Each row was made from one path, in order. Every step used is in the known rows, and no mark comes twice. Write each row's path.
Known rows
dede-fuzip: [-16  -8 -48  37   7  -8  -6 -31  26 -23  -6  14  -2  -9 -17 -23  19  -8
 -26   0   2 -11  12  10]
divog-suved-beroz-nutav: [-15   7  -9  39  -7  19  -6 -10  40  -7  19   9   1  11 -19 -28   7  -2
  -4   0  -6  22  18   3]
suved-dede-nutav-beroz-fuzip-pigu: [-14   1   6  43 -10  11 -26 -24   4 -14  16   3 -17 -30 -11  -7  -7   0
 -10  -1 -10   4  21  11]
meze-fuzip-dede-nutav: [-15   8 -21  45  12  -3   0 -30  -5 -24  21 -12 -30  -9   6   0  -2  19
  -2 -12 -18  -2   5   9]
meze-fuzip-dede-suved-beroz: [-12  11 -36  43  14   4   8 -26   5 -24   8  -6 -20   3  -1   1   7  20
   5 -23 -21   5   1  13]
divog-suved: [-15 -20 -15  43 -15   3  -8 -22  33 -23  15   2  -2  10 -10 -23   7  -7
  -4  12 -14   8   6  -5]
dede-suved-beroz: [-16   6 -40  27  11  13  -7 -20  26 -10 -12  17   4  -1 -34 -15   9   8
   3 -28 -20  24  13   8]
divog-suved-beroz-nutav-dede: [-16   9  -2  34  -5  21 -10 -14  35  -5  16  11   1   7 -12 -26   4   0
  -4   1  -4  18  18   3]
suved-beroz-nutav: [-17  32 -29  34   7  14  -2  -7  25   2   9  12  -9 -13 -29 -17   9   3
 -15 -15   0  25  27  18]
pigu-fuzip-meze: [ -9  13 -38  49  13 -14  10 -14  21 -39  34  12 -21  -2   6  -5   9   2
 -15  -4  -9 -14   3  31]
divog-suved-beroz-nutav-dede-fuzip: [-16   8  -6  32  -1  21 -10 -16  39  -6  13  15   4   9 -12 -31   8  -2
  -8   0   1  12  19   4]
divog-suved-dede-fuzip: [ -6 -23  -1  44 -15  12 -11 -24  35 -24   4   6  12  15  -6 -21  12  -8
 -10  18  -6  -3  14   5]
suved-beroz-nutav-dede-fuzip-pigu: [-23  35 -27  25   8  14 -13 -18  17  -1   3  18 -13 -18 -22 -23   8  -1
 -18 -18   5  11  24  19]
beroz-fuzip-dede-nutav: [-19   0 -25  55   8  -7 -11  -6  18 -13  20   2 -14 -14   2 -17  -6  16
  15  -3 -14  10  26  19]
pigu-fuzip-dede-suved-beroz: [  9  11 -32  41  15 -13  10 -14  15 -16  14  16   3   5  -1  -2   0  23
  -3 -18 -13   2  12  25]
dede-fuzip-pigu: [-24  -7 -53  35  -3 -17 -17 -38  17 -33  -3  12 -17 -12 -21 -31  18 -18
 -27  -6  -4 -19   5   8]
dede-nutav-beroz: [-20   8  -7  32   6   8 -23 -29   6  -4  27   5 -24 -40 -20 -10 -13   2
 -18 -10 -10  15  15 -10]
nutav-beroz-fuzip-dede: [-12   8 -36  55   0   4  -5  -9  19  -8  29   6 -22 -32  -3  -3   0   5
  -7  -6  -6  14   9   4]
meze-fuzip: [-24   1 -39  46   2  -5   5 -32   6 -29  17  -7 -35  -7  -2  -8  13   9
  -8  -9 -13  -9  -8   9]
divog-suved-beroz-fuzip-meze: [-27   3 -15  53  -4  17  -3  -2  48 -22  23  13  -6  17 -13 -33  18  -7
   9  -3 -17  16  13  10]
dede-nutav-beroz-suved: [-29   6  -1  39  12   8 -19 -24   2   1  27   8 -16 -35 -15  -8 -18  14
 -13 -12  -4  16  10  -5]
nutav-beroz-suved-divog: [-27  -8 -29  45   5   2  -5 -14   5  -5   5   8 -11 -26  -7  -7  -2  10
 -24  -7   4  19 -15  -1]
beroz-nutav: [ -8  13 -33  31   3   3 -10 -20  15  -3  15  -3 -14 -21 -10  -9 -12   6
 -18   7   9  13  21  15]

Which path is each row?
[-21   1  -1  49  -2  14  -8  -4  40 -10  21  11   0  13 -13 -33   9   4
  12  -5 -18  20  21   4] | divog-suved-beroz-fuzip-dede-nutav
[-18  35 -24  26  13  18  -7 -14  22   4   2  19  -5 -17 -20 -19   8   4
 -18 -14   8  14  27  20] | suved-beroz-nutav-dede-fuzip
[-10 -22  -3  43 -20   7 -16 -28  31 -29   5   5   5  13  -8 -25  11 -14
 -10  15  -8  -6  11   5] | divog-suved-dede-fuzip-pigu
[-24   1 -20  50  -3   8  -9 -22   5 -10  13  12  -9 -26  -9   0   0   4
 -23  -7   6   3  -4   7] | nutav-beroz-suved-dede-fuzip-pigu
[-11 -15  17  47 -14  19 -19 -18  30 -14  24   4  -1   0  -3 -20  -4   1
   2  12 -11   9  16  -1] | divog-suved-dede-nutav-beroz-fuzip
[-12 -26 -46  19  11  -5 -15 -25  14 -20 -31   3   2  -2 -18 -23   0   7
  -7 -12 -17  20  -6   2] | dede-suved-divog
[-10   1   8  44  -5  15 -21 -21   9  -9  15   5 -10 -28  -9  -3  -7   5
  -9   3  -7   7  25  12] | suved-dede-nutav-beroz-fuzip
[-11  18 -20  20   6   9 -17 -27   5   0  11   1 -15 -29   4  -5 -17  10
 -16   8  14   6  20  16] | beroz-nutav-dede
[-19  14  -7  35   5  25  -9 -13  41 -14  18  13   0  10  -8 -28   9  -7
  -8   0  -1  11  18   9] | divog-suved-beroz-nutav-dede-fuzip-meze
[-13   5 -35  49   6  -7   8 -28  -1 -29  16 -13 -28  -3   8   4   7  15
  -3  -9 -16  -4   0  13] | meze-fuzip-dede
[ -9   8 -25  11  14  10 -21 -28   5   0  -6   1  -7 -23   3 -11 -21  15
 -13   1  11  12  12  14] | beroz-nutav-dede-suved-divog
[-18  -4 -24  17   6   8 -19 -39   3 -15 -12  11  -4 -19  -1  -4  -8  10
   0  -7  -8   1   7   8] | nutav-dede-suved
[-19  -2 -11  43 -11  14  -4 -12  39 -16  12  12   1  14 -22 -29  17  -7
  -2  -2 -16  18  13  -1] | divog-suved-beroz
[-21   8 -22  17   9  15 -17 -32   8  -9 -14  17  -2 -16  -9  -8   0  10
   0 -17  -9   8  12  10] | nutav-dede-suved-beroz
[ -9 -19  18  41 -16  15 -18 -24  25 -19  14   1   4   7  -7 -18  -2  -3
  -1  15 -14   8  19   0] | divog-suved-dede-nutav
[ -9  15 -23  14  12  13 -19 -30   7   1   5   3  -8 -24   1  -4 -22  15
  -9   0  10   9  18  16] | beroz-nutav-dede-suved
[-21   4 -17  47  18  -2   0 -25 -10 -18  17 -11 -28 -11  12  -2  -5  26
  -6 -15 -11   4  -8   7] | meze-fuzip-dede-nutav-beroz-suved-divog
[-20   5 -39  52  -3   5  -7 -12  24  -8  29  10 -26 -33 -10 -11   3   1
 -11  -5  -4  11   3   1] | nutav-beroz-fuzip
[-30 -10   6  52   6   6  -8 -16  -1  -6   2   7   9  -7  -4  -1 -10  25
   0   1   1   9  11  24] | beroz-suved-dede-nutav
